What can hang from each mark
bopi: noke
neza: bopi gena
kili: feno gena
motim: gena
gena: kili motim neza noke
feno: kili pevin
noke: gena
pevin: feno

Known rows, with every way that one mark hangs from another
[feno kili]: [ 30.3  -0.4 -27.7  -8.1  19.8 -11.3 -17.3  -7.8  40.2  11.5 -13.2 -19.5
   8.7 -21.6 -40.5   2.1  18.3  26.7  11.0]
[bopi [noke [gena [kili [feno pevin]] motim neza]]]: [-24.4   4.8  13.6  15.4 -27.7  20.5  34.1   3.7  -4.6  -1.1   9.2  19.8
 -39.5  18.4  23.1   5.8   2.3 -29.2   0.8]
[feno [kili [gena motim neza noke]] pevin]: [-10.4 -11.9  -1.0   0.7  -4.3  -9.1  -1.1  17.6 -21.8   7.6   5.1 -10.6
  -2.9  15.8  22.2  -9.5  -9.4  23.6  21.4]
[motim [gena [kili feno] noke]]: [  8.7 -10.4   8.6  33.5  17.3  30.0  -3.6 -17.0  23.2  15.8   3.3  32.9
 -26.3 -15.0  17.5 -15.5  -7.4   0.2  -4.8]
[noke [gena kili [neza bopi]]]: [-27.2  12.0 -17.3 -12.7  -6.1  -6.2  -6.7  10.8 -20.4   7.3  19.8 -26.5
  22.4 -26.5 -13.2  26.9  25.9 -18.7  25.7]
[pevin [feno kili]]: [ 31.4  17.8 -16.9   0.2  28.5  -8.1  -4.6 -10.4  54.1 -10.5 -18.8 -27.6
   7.4 -25.4 -50.6  11.3  -3.8  26.8 -12.6]
[motim [gena neza noke]]: [ -7.7   4.6  -1.0  18.4  27.3   7.6 -27.3  -2.5   9.5  32.5   9.6  11.1
 -11.7 -36.0  19.7  -4.8  11.1  19.7  21.2]
[kili feno gena]: [  4.0  26.3   4.0   6.6  18.4  -1.2 -28.7  -9.0  43.0  -2.4 -19.0  16.0
  10.5  -8.0 -12.4  18.5  -2.7   2.3   4.9]
[neza bopi [gena [kili feno] motim noke]]: [ 23.6  -7.5   6.9 -14.4   3.3  -0.8   8.9  -7.3 -29.3 -20.2   7.5   4.7
  11.2  10.2 -17.5  -0.2   3.6 -33.2 -31.2]
[motim [gena [kili feno]]]: [ 11.9  10.8  -6.7  30.0  16.9  11.9   1.6 -22.9  45.6  18.8 -11.4  17.9
 -20.3  -1.7   3.9 -12.9   2.6   5.8   1.4]
[noke [gena [kili feno] neza]]: [-20.1  32.3   3.8  22.8  -1.1   5.9  13.3   7.8   5.1  12.1  14.8  10.6
 -10.6 -23.7  11.4  26.7  22.1 -18.8  16.9]
[gena kili motim neza]: [ 14.8  11.4 -10.8   3.8  -0.2 -22.4  11.2  12.8 -24.2  22.8  12.6 -17.2
  -4.5  12.8   0.2  -2.1  28.1   6.6   1.5]
[motim [gena kili]]: [ 13.4   0.6 -26.3  27.5  20.2   3.6 -12.2 -12.3  39.2  33.5  -4.4  -1.9
 -12.9  -5.0  -6.9 -14.1  11.6  16.3  11.5]
[pevin [feno [kili gena]]]: [ 13.7  30.7 -10.0  12.1  32.5  -4.8 -13.7  -6.0  56.4 -16.5 -17.5 -31.2
  11.3  -5.6 -41.8  23.1 -21.6  25.3   3.6]
[motim [gena [kili feno] [neza bopi] noke]]: [-17.4  -0.2  15.1   3.2   4.2  14.2   0.3 -22.9 -24.2   0.0  19.7  10.8
  -0.8 -15.7  26.8  -5.5  -6.6 -11.7  12.6]
[feno [kili gena] pevin]: [ -0.9  -5.0 -31.8   1.3  -3.7 -12.1 -24.1  -3.4  39.0   9.1 -19.1 -11.8
  13.4   1.2 -13.3  -3.1  -8.4  26.0  27.2]
[feno [kili [gena motim noke]] pevin]: [  7.7 -31.6  -6.7  -0.7   0.6   1.3  -9.4  14.6   9.1   3.1 -10.3  -3.2
  -1.4  18.3  -0.9 -17.2 -15.2  24.6   2.2]
[gena motim noke]: [ 31.9 -22.6   1.1  -9.7  18.1   3.8 -19.5  15.2   4.4  12.6  -4.2   7.1
  -2.3 -14.3 -20.8  -9.0  17.3  13.9 -27.7]
[gena [kili [feno pevin]] motim]: [ 19.3 -14.7  -9.1   2.4 -25.9  -8.9  20.7  -2.3   7.2   6.7 -18.5  18.5
  -8.9  20.0   6.4 -25.0   6.1  -3.3 -27.9]

Rows
[  2.9  -7.2  25.2 -22.9  -8.9  -0.2  17.0  -0.9 -58.8 -17.8  21.4  -0.4
   7.7   3.4  11.2  -1.3   3.9 -19.7 -16.8] => [gena [kili feno] motim [neza bopi] noke]
[ 10.5 -25.6  -5.9 -16.9 -26.8  -6.5  12.7  -7.8 -33.3 -15.5  -3.1  14.5
  12.9  11.8   0.8 -16.5  -5.1 -33.2 -30.9] => [neza bopi [gena [kili [feno pevin]] motim noke]]
[-19.3 -20.9  -0.8 -32.2 -11.7 -12.6  -6.6   9.2 -40.7 -13.4   4.7 -26.1
  23.5  16.7   8.5  -7.0 -14.9  12.3  19.6] => [feno [kili [gena motim [neza bopi] noke]] pevin]
[  4.0 -17.4   4.1 -24.7  -6.6  -7.7   1.3   9.6 -65.1  -0.3  27.2 -20.0
  15.1   1.6  -0.4  -3.6  12.1  -7.5  -6.4] => [gena kili motim [neza bopi] noke]
[-11.2  -9.3   9.7 -28.3 -40.1   0.3  23.0 -23.8 -36.8 -22.7   6.2   0.2
  -5.4  28.2   9.9  -8.3  -9.6 -28.8  -7.4] => [gena [kili [feno pevin]] motim [neza [bopi noke]]]
[-33.8  12.6  -7.4  21.3 -30.3   0.0  17.7   6.6   0.2  14.8   4.7  21.5
  -7.6 -21.1  29.7  10.6  13.8 -19.5  17.2] => [noke [gena [kili [feno pevin]] neza]]
[-14.9 -23.4   7.8 -20.1 -29.4  29.1  20.8  -9.4   5.3 -25.2  -6.1   7.8
 -14.4  20.8 -13.8  -0.2  -9.3 -39.1 -19.6] => [neza [bopi [noke [gena [kili [feno pevin]] motim]]]]
[ -4.8  13.4  20.6 -22.8  24.6  -5.1   1.4   8.0 -22.8 -39.1   8.4 -46.3
  21.4   9.5 -20.1  18.3 -27.6  12.4  -3.9] => [pevin [feno [kili [gena motim [neza bopi] noke]]]]
[-30.8   7.8  13.5  11.2 -17.7   1.9 -21.8  -0.1 -12.1   2.6   1.4  35.9
   6.1 -21.3  40.5   6.9 -15.4  -3.8  17.0] => [kili [feno pevin] [gena neza noke]]
[-10.4   8.8  -8.0   5.1 -11.1  -4.9 -25.0  -9.9  38.6   0.6 -29.3  26.7
  13.0  -6.1   4.5   1.9 -10.7   2.5   3.7] => [kili [feno pevin] gena]
[  2.8   4.7  11.5   2.5  24.6  -5.4  -5.9  18.2 -15.7   3.8  15.2 -19.6
  -3.9  13.6   4.0   7.5  -1.3  23.7  21.0] => [feno [kili [gena motim neza noke]]]
[-10.7 -25.1  11.9 -25.4 -38.3  -5.4  19.3  -1.1 -61.5 -12.9  10.9   9.5
  10.2   4.3  29.6 -18.8  -5.1 -19.0 -16.4] => [gena [kili [feno pevin]] motim [neza bopi] noke]
[ 24.9  24.6  -0.2   4.2  36.8  -9.1   4.5   7.7  46.7 -19.9 -22.1 -39.1
   2.7  23.7 -42.9  11.0 -17.3  29.3 -15.1] => [pevin [feno [kili [gena motim]]]]
[ -6.7  18.3  35.9   6.5  16.9   2.1  -7.1  12.5 -16.3  -4.1   8.3  17.4
  -6.6   6.2  23.1  12.0  -2.7   0.1  -1.5] => [kili feno [gena motim neza noke]]
[ -2.5 -11.6  -4.1  11.6 -20.5   7.6  27.7  16.8  20.2   8.2 -15.0  19.8
 -18.3  11.0   5.0  -9.0  12.7 -15.3 -20.9] => [noke [gena [kili [feno pevin]] motim]]
